Every row comes from one small tree of marks. The marks that hang from a mark follow it in brackets, in alphabetical order. Every link used is in the known rows. Which tree was each row made from?
In the rows, zero is written as 128.
Known rows
M[P[E] U]: [ 83 147 111 137 124 119 118 116 115 139 115 133 118 166  95 147 105  90
 161 139 115 108 117 131 112 139  93  99 164 114 160 134 128 116 112 125
 141 111 125 148 176 170 107 151 113 134 124 126 109 139 124 105 107 119
 129 171 131 121 111 147 136 155]
S[M[U]]: [117 147 124 139 135 127 131 134 156 127 133 104 107 141 110 121 134 107
 139 127 116  83 133 127 114 133 116 103 129 124 126 130 121 142 130 132
 135 137 106 122 167 154 119 142 109 119 129 130 116 146 104 151 104 125
 138 145 127 109 139 148 129 150]
N[W[M[F U]]]: [109 158 118 118 152 131 137 129 194 115 115 104  98 161 108 130 102  75
 166 143 154 123 122 136 127 124 138 121 162 140 130 141 139 111 113 142
 119 107 105 141 131 156 128 170 127 118 141 131 101 145  99 126 110 154
 177 135 118 122 114 176  87 177]
Z[E[G] J]: [128 108 124  93 141 106 156 141  96 127 113 160 107 145 165 163 126 101
 165 119  90 133 111 121 135 152 121 131 136 118 170 124 123 134 142 138
 125 148 129 142  84 120 127 120  56 120 105 131 121 132 144 117 159 100
 163  97 106  91 108 128 145 133]
S[M[F P U]]: [ 85 165 129 152 151 113 126 103 137 119 119 102  94 185  66 156 101  69
 163 146 143  61 124 130 116 144  89  77 152 124 122 131 136 148 123 127
 148 111  81 153 208 181 107 158  95 109 145 125  93 150 113 132 104 114
 138 168 136 122  93 156 120 171]
R[N[W[M[A[J] F P U]]]]: [ 99 173 117 132 152 117 104  67 169 119  90  71  91 183  96 186  75  51
 171 138 173 108 126 138 113 141 103  88 170 110 103 148 149 157  76 150
 142 114  77 185 196 194 106 165 101  73 139 103  85 139 103  84 111 112
 185 175 114  89  56 171 110 200]
K[M[A[E J] F P U]]: [120 173 127 140 150  89 105  71 121 128 104  74 105 216  41 185 106  50
 159 110 191  17 136 132 149 118  84  34 171 100 123 145 148 156 105 130
 164 108 100 187 212 233  81 161  92  78 129 102  91 121 135 101  98  56
 193 165 113  70  21 153 136 198]
W[M]: [160 123 126 118 142 133 133 137 148 123 126 104 129 120 118 128 111 118
 132 133 126 156 136 131 127 140 141 130 125 140 114 132 125 112 118 132
 119 136 113 108 108 129 135 144 150 137 130 118 129 124 105 132 122 115
 155 123 116 107 125 132 106 136]
P[E[G Z] J[A]]: [ 76  80  93 104 133 135 147  79 107 173 123 148 130 154 123 112  82  88
 145 145 120 147  75 125 121 140 102 167 142  41 172 137 114  95 120 110
 184 129 118 134 134 122  91 173 147 153 135  96 123  76 113 104  89 171
 168 103  96 103  90 129 133 126]
Y[R[N[W[M]]]]: [137 119 103 104 143 133 118 105 153 125 118 107 141 103 164 130 113 116
 147 135 112 171 130 137 117 146 169 170 121 125 131 138 142 130  92 126
  97 124  98 121 117 114 163 148 146 123 121 107 126 136  95 128 132 180
 148 138 114 135 154 145  96 145]
S[M]: [136 119 119 135 135 130 134 120 136 128 138 108 125 129 105 113 137 124
 131 127 122  94 134 125 120 132 125 116 115 128 110 132 118 136 130 118
 133 146 107 119 144 133 131 139 115 137 126 111 131 131 123 144 121 136
 149 122 127 108 131 138 125 125]
W[M[A P U]]: [113 164 130 143 144  99 106 112 154 129 109  90 112 168  97 161  78  79
 153 140 150 122 126 140 131 157 104  99 158 129 131 136 137 121 112 140
 142 133  93 133 185 176 100 166 117  97 144 110 100 133  80 113 111  86
 153 159 129  68  90 157 106 189]
R[N[W[M]]]: [137 119 108  97 137 145 125 119 148 122 128  98 130 121 166 132 118 120
 144 134 111 187 131 131 114 128 145 162 140 134 122 134 132 126 107 134
 101 137 107 138 120 118 146 144 158 125 127 112 124 135 101 135 121 159
 186 134 107 116 133 162 107 135]
S[M[F P[E J] U[Q]]]: [ 58 150  88 120 145 134 147 107 113 136 113 108 100 192  43 133  57  66
 175 132 129  44 102 131 114 127 100  86 170  85 129 136 132 125 105 111
 164 126  85 170 206 190 111 183 109 137 157 137  91 107 133 114  82 133
 173 150 115 151 102 181 157 132]
Z[J]: [134 123 129 107 141 111 132 134 121 124 121 138 115 141 141 144 129 119
 137 121 104 131 128 125 125 132 127 125 135 129 146 124 134 132 125 136
 127 146 127 145 139 125 129 117  95 113 114 133 140 141 146 117 157 117
 130 116 116 130 125 128 139 127]
R[N[W[M[P U]]]]: [103 148 107 123 132 120 105 111 146 121 118 101 113 166 146 158 102  87
 168 148 105 166 130 137 113 151 116 124 169 125 142 133 134 134 108 137
 112 112  97 158 161 150 128 153 124 108 125 119 107 147  80 120 110 128
 174 174 112 123 103 175 102 175]
P[E[Z] J[A]]: [104  92  86 102 132 141 141  86 120 165 127 142 138 148 109 104 105 111
 134 133 122 139  90 128 116 122 116 136 146  60 159 139 125  89 112 115
 166 140 119 141 158 141  99 177 174 148 133 105 125  75 124 116  94 195
 164 112 106  99 114 123 133 108]
M[A P[J] U[Q]]: [ 95 166 114 129 139 108 119 107 125 140 109 113 103 177  95 155  47  92
 161 125 146  62  96 140 139 133 110 109 173  97 135 130 135 125 117 129
 169 126 102 175 202 182 103 153 106  95 152 146  94  97 116 101 106  82
 146 140 118 133  87 167 154 152]
M[A[E J] U[Q]]: [148 163 119 119 135 123 130 110 147 121 124  93 110 163  79 166  94 104
 154 100 167  31 131 122 146 122 128  75 148 101 105 143 124 158 110 153
 161 133 116 149 164 184  89 140  92  72 125 122 118 122 132 108  97  30
 179 142 106  51  97 139 144 152]
Q[U]: [146 130 124 123 135 123 115 136 135 133 140 121 105  99 136 120 118 134
 127 127 121 104 139 130 122 135 111 130 115 134 145 129 120 134 146 126
 114 127 122 123 129 133 121 136 144 116 131 136 131 133 124 139 120 102
 116 133 127 161 146 133 154 137]
Z[E[G]]: [129 112 123 114 130 126 153 140 115 132 117 148 113 132 151 148 126 106
 155 124 115 133 111 126 140 151 126 134 133 118 152 127 120 124 142 131
 131 132 133 129  80 126 128 132  81 130 119 124 116 126 122 125 136 107
 157 106 118  91 104 129 135 136]
K[M[U]]: [128 148 127 122 140 115 125 134 121 137 123 109 124 154 112 131 151 105
 125 123 132 101 128 134 136 115 113 100 145 126 161 129 135 126 144 117
 136 116 127 142 179 160 117 140 126 128 127 143 108 142 101 144 112 143
 133 145 120 137 113 141 124 161]
N[R W[M[A P[E]]]]: [ 73 129  72 140 151 118 135 104 139 135 105  97 104 181 108 123  91  62
 184 133 161 146 118 138 122 141 146 153 175 133 127 142 137  93 119 133
 117 137 124 139 114 159 144 179  99 132 149  83 122 121 131  95 107 129
 207 137 119  65  79 184 101 173]
K[M[F P[J] U[Q]]]: [ 92 165 119 113 149 114 135  99 107 129 107  99 113 192  57 151  71  70
 159 128 141  50 105 141 149 118 112  96 184  97 151 126 152 130 135 107
 160  95 106 190 223 188 119 173 110 119 156 161  82 106 108 110  98 113
 153 152 110 178  73 160 150 155]
A[E[G Z] J]: [131  99 120 128 133 119 136  97 146 146 130 127 108 132 111 157 118  74
 147 118 130  97 143 121 132 145 100 103 121  84 121 141 119 162 120 126
 164 109 113 139 112 132  93 135  85 104 103  97 124 119 128 114 100  29
 189 105  90  67  53  94 119 142]
R[N]: [123 127 130 111 122 147 112 109 106 127 125 121 139 116 149 147 134 147
 122 133 117 156 120 128 115 125 116 136 132 115 123 124 133 146 115 125
 122 128 115 134 153 130 125 116 153 119 121 125 120 132 118 130 129 146
 134 144 119 143 133 143 142 122]
P[J[A]]: [135 114 111 114 123 133 133  95 123 143 134 120 133 162 128 110 113 130
 125 125 133 127 105 128 136 111 142 141 138  90 149 130 126  96 110 131
 152 149 126 145 149 127 115 148 174 141 139 113 136  95 128 113 108 175
 157 116 113 146 117 131 138 124]

Which tree is each row?
[124 129 105 107 145 134 114  97 139 119 120  80 127 127 165 139 102 115
 146 135 143 186 115 134 112 135 132 159 138 127 107 134 138 124  99 136
 116 150 100 138 129 143 129 155 156 116 133  88 115 124  95 123 121 153
 191 133 111  67 110 174 114 156] => R[N[W[M[A]]]]
[ 75 175 106 107 161 128 139  97 139 115  85  87 119 178  50 159  33  65
 185 144 165  73 101 136 120 143 107  96 181 118 109 139 142 109 105 135
 154 117  89 141 202 207 100 185  99 107 166 120  74 107  97 101  90 107
 172 156 130  89  93 184 129 174] => W[M[A F P[E] U[Q]]]
[121  84 103 109 123 124 141  80 115 159 137 134 126 171 137 134 104  90
 150 125 131 121 101 126 144 141 111 144 143  56 160 136 113 111 122 121
 172 128 114 131 115 123  80 161 137 117 125  92 127  83 114 112  82 113
 196  94  85  66  62 126 126 133] => P[J[A[E[G Z]]]]
[ 90 141  99 124 156 106 104  60 143 130  91  80 117 155 130 153  55  64
 165 135 168 132 103 149 125 149 128 138 151  94 123 137 164 119  50 113
 131 124  74 170 171 165 149 189 149 103 153  91  95 105 106  88 124 170
 173 131 106 140  76 175 105 163] => Y[R[N[W[M[A F P[J]]]]]]
[ 46 163  90 123 161 123 134  89 119 136 106  90 101 193  34 145  42  59
 176 127 158  36  86 134 122 125  86  82 175  81 119 140 138 119  98 116
 183 140  82 171 229 219  99 193 103 122 171 119  81  95 129 102  87 126
 181 139 127 121  92 187 153 147] => S[M[A F P[E J] U[Q]]]
[ 83 151 109 130 159  86 112  65 120 150 112  85 110 212  57 160  82  31
 166 120 173  54 108 140 154 127  64  51 180  88 149 140 159 128 114 105
 179 100  84 194 238 226  62 196 121  94 146 111  70  87 108 123  86  97
 204 135 104  53  12 176 119 179] => K[M[A[E[Z]] F P[J] U]]
[ 75 153  90  91 139 129 145  70  83 142 102  98 125 231  29 136  70  75
 166 134 148  49  80 135 149 112 122  99 202  61 167 131 136  93 133 113
 177 113 111 174 231 197 102 187 134 142 158 131  88  87 117  99  74 173
 174 169 113 151  84 169 162 151] => K[M[F P[E J[A]] U[Q]]]
[112 152 102 108 142 122 126 110 143 118 101 104 128 137 134 161  67  86
 179 141  98 117 118 141 126 156 163 145 160 111 142 131 145 138 103 141
 109 105  84 133 171 141 154 155  97  94 128 133 108 137  69 121 106 109
 150 183 112 142 139 154 112 168] => Y[R[N[W[M[P U[Q]]]]]]
[109 150 113 128 149 117 113  53 154 117  95  68 107 174 104 177  77  68
 164 135 175 121 126 134 114 149 112 108 163 109  95 146 149 159  77 138
 134 126  76 181 171 171 122 165 115  84 142  89  96 125 120  83 122  98
 197 151 111  97  47 166 111 186] => R[N[W[M[A[J] F P]]]]
[ 65 136  89 114 157 133 121  63 107 121  91  81 126 176 106 158  69  70
 176 150 163 167 103 137 109 134 106 122 177 118 119 143 146 114  77 122
 130 128  92 161 165 174 121 181 136 118 153  78  96 114 120  97 111 158
 197 154 123  73  87 194 125 172] => R[N[W[M[A F P[E]]]]]
[ 89 178 118 130 145 109 125  91 117 103 104  90 110 201  54 191  70  76
 185 124 175  26 104 133 150 128 108  68 181 122 111 134 143 142 119 145
 144 109  96 158 205 208  80 161  74  67 149 121  83 112 129 113  93  34
 176 161 125  57  80 177 140 175] => M[A[E] F P U[Q]]
[ 87 131  86 134 151 123 131 113 163 126 105 103  92 187 109 110  78  44
 176 137 163 147 125 142 128 138 153 143 177 124 139 135 149 106 109 127
 110 108 113 173 119 149 157 181 134 130 163 123 124 122 137  95 109 136
 209 123 105 133  60 183  84 159] => N[R W[M[F P[J]]]]
[ 71 170 128 140 148 101 101  88 139 139 101 105  92 192  81 161  61  63
 157 137 178  86 102 140 129 134  80  83 173  98 143 134 149 121  87 126
 162 111  93 181 210 196  98 171 130  94 162 130  71 119 118  88 112 138
 147 140 124 123  64 180 130 173] => M[A F P[J] U]
[117 152 104 109 149 114 112 101 170 133 106  86 122 122 149 139  99  97
 155 138 139 148 106 143 114 151 143 154 136 114 141 140 151 124  83 139
 111 129  88 124 165 153 135 162 136  92 135 108  97 142  66 122 124 159
 161 149 114  97 145 171  95 184] => Y[R[N[W[M[A U]]]]]
[117 129 103 119 132 126 114  96 123 118 119  96 125 145 154 159 100  95
 159 144 109 189 136 137 118 145 131 145 157 126 127 130 136 135 106 129
 105 125  97 154 139 121 144 148 142 124 124  95 117 132  96 119 118 125
 184 154 109 122  97 159 115 152] => R[N[W[M[P]]]]
[ 53 121 109 124 157 113 129  61  68 165  96 107 117 196  67 150  63  34
 157 131 185  97  91 139 149 126  67 116 167  73 145 133 144 106 100  81
 183 120 109 175 179 192 105 185 123 154 165  92  75  87 130  86  94 147
 169 115 109 136  21 172 149 168] => K[M[A F P[E[G] J]]]
[114 148 109 121 134 112 121  58  93 135 121  87 126 239  56 146 113  66
 158 123 164  51 111 134 163 112 104  74 190  76 168 134 142 108 107 122
 163 119 104 182 210 201  80 179 152 120 139 113 100 102 124 113  77 156
 200 157 103 119  43 159 134 171] => K[M[F P[J[A[E]]] U]]
[138 108 124  89 136 107 165 110  89 132 116 151 119 173 170 159 135 110
 166 124 107 129  91 120 146 152 138 142 148  92 179 122 114 117 148 155
 138 158 127 132  98 118 109 123  59 111 112 104 136 111 135 111 144 131
 174 105 116  79 105 125 153 141] => Z[E[G] J[A]]
[ 78 148  99 146 165 104 124  93 153 118  93  80  93 195 114 139  86  47
 178 138 190 115 114 141 135 145 153 140 176 142 114 137 155 116 120 141
 110 118 103 149 132 169 136 177  96 103 170  98 106 127 129  91 112 101
 201 135 124  66  55 187  82 195] => N[R W[M[A F P]]]
[ 92 162 120 160 141  96 110  97 137 137 122  88 105 179  83 156 100  78
 152 134 143  67 123 130 127 148  89  88 149 118 120 134 130 138 125 136
 153 146  85 136 214 180  95 157  83 101 148 111 100 135  96 132 110  95
 152 169 138  71  98 163 135 179] => S[M[A P U]]
[154 119 109  95 127 114 144  92  95 121 134 119 137 183 133 151 153 127
 148 118 123 112 114 118 141 120 146 107 144 109 146 128 120 116 122 155
 128 157 127 138 135 132  93 124 111 105 105  94 162 116 155 111 127 115
 189 120 114  61 111 120 141 133] => Z[J[A[E]]]
[ 89 136  74  83 136 150 133 110 129 135 118 102 115 163 116 145  49  80
 187 138  93 154 106 139 104 131 132 135 184  91 154 137 133 116  86 117
 134 128  98 171 173 159 136 181 151 139 135 125 107 114  99 103  92 136
 208 157  91 156 116 190 140 138] => R[N[W[M[P[E J] U[Q]]]]]
[106 150 110 105 149 130 113 109 170 124 116  84 114 144 158 144  98 107
 151 138 144 164 111 137 114 134 124 139 152 122 129 139 135 124  99 148
 117 138 101 139 152 156 112 161 142 100 135 107  98 134  74 132 111 152
 188 146 111  81 122 187 101 180] => R[N[W[M[A U]]]]
[ 73 125  98 136 132 118 109  89  84 155 115 118 128 171  95 136  72  92
 149 127 149 120 105 134 122 128  85 113 154  91 139 137 132 100  87 108
 163 143 117 165 172 171 111 171 138 144 145  97 108  88 146  86 117 140
 150 124 123 119  78 163 143 132] => M[A P[E J]]
[125 121 114 103 153  95 137  99 134 137 122 119 122 157 139 162 123  95
 156 112 133 111 119 122 133 145 106  96 135 115 130 132 134 138 115 137
 147 152 109 151 157 159  84 145  87  77 118 102 127 113 136 119 136  71
 190  99 107  16  85 131 138 137] => M[A[E[Z[J]]]]
[ 75  89  98 113 139 135 140 105 123 173 124 157 115 129 122 110  82  75
 144 139 113 148  98 129 114 138  87 150 134  66 155 136 118 113 105  97
 175 123 124 135 124 126 111 168 131 156 135 116 112  94 126 107 101 140
 165  88  94 121  90 134 135 115] => P[E[G Z] J]
[ 67 156 102 107 158 117 147  92 109 143  98 118 128 185  41 150  76  50
 175 144 129  51 104 136 128 132  97  87 190  98 154 134 146 128 154 103
 167  84  98 166 230 195  95 180  83 122 152 148  64  93  99 129  81 120
 162 172 131  98  85 149 137 164] => K[M[F P[E[Z]] U[Q]]]
[ 99 156 111 102 153 146 119 109 177 109 112  94 104 145 128 143 105  92
 158 146 141 163 118 135 106 136 124 127 158 123 124 136 144 138  98 139
 107 110 100 146 148 160 125 162 158 105 135 122  88 148  82 130 111 178
 177 151 108 125 122 188  95 171] => R[N[W[M[F U]]]]
[ 88 167  99 125 153 114 130  80 124 119 117  66 104 207  39 162  51  61
 180 112 168  14 111 134 144 122  99  59 173  98  97 138 137 140 103 124
 172 137  76 173 224 213  85 183  94  87 155 112  91 106 127 116  81  59
 207 138 111  82  65 189 153 155] => S[M[A[E] F P[J] U[Q]]]
[ 95 165 115 100 163 134 116  96 175 113 101  80 107 156 126 151  87  87
 159 143 170 141 103 139 108 130 120 125 161 123 117 140 150 136  90 141
 115 126  91 150 168 178 108 172 140  90 148 110  80 139  76 118 113 166
 184 150 118  84 103 201 103 191] => R[N[W[M[A F U]]]]
[ 63 163  87 141 162 109 115 104 185 125  94  86  72 207 102 129  61  28
 188 135 188 102 107 147 129 140 127 124 188 112 139 140 156 106 101 138
 129 116 104 177 162 191 125 195 113 103 171 122  95 126 114  91 109 137
 204 132 105 109  46 208  81 198] => N[R W[M[A F P[J] U]]]
[119  97 113 119 132 126 151  87 113 143 132 128 136 162 127 148 122  98
 151 133 138 115 103 121 141 147 121 138 142  82 146 135 112 119 141 133
 159 124 110 116 122 119  71 151 112 108 119  82 127  95 106 125  84  86
 178 112 105  43  78 108 124 151] => J[A[E[G Z]]]
[ 71 113  60 122 145 137 144  77 125 137 106 102 114 225  87 101  80  50
 188 141 169 134  93 139 127 125 157 150 194  90 153 143 140  71 104 130
 127 130 121 163 119 158 134 196 143 155 164  93 132 111 153  81  87 204
 232 131 103 123  66 182 101 161] => N[R W[M[F P[E J[A]]]]]
[142 103 103 113 116 136 127  92 103 133 143 112 136 178 111 120 126 130
 139 114 140 112 112 127 147 107 137 122 142  89 143 135 121 102 103 136
 147 153 127 146 130 139  98 147 174 132 122  95 136  92 149 113 102 149
 192 110 100 104  97 136 147 114] => P[J[A[E]]]
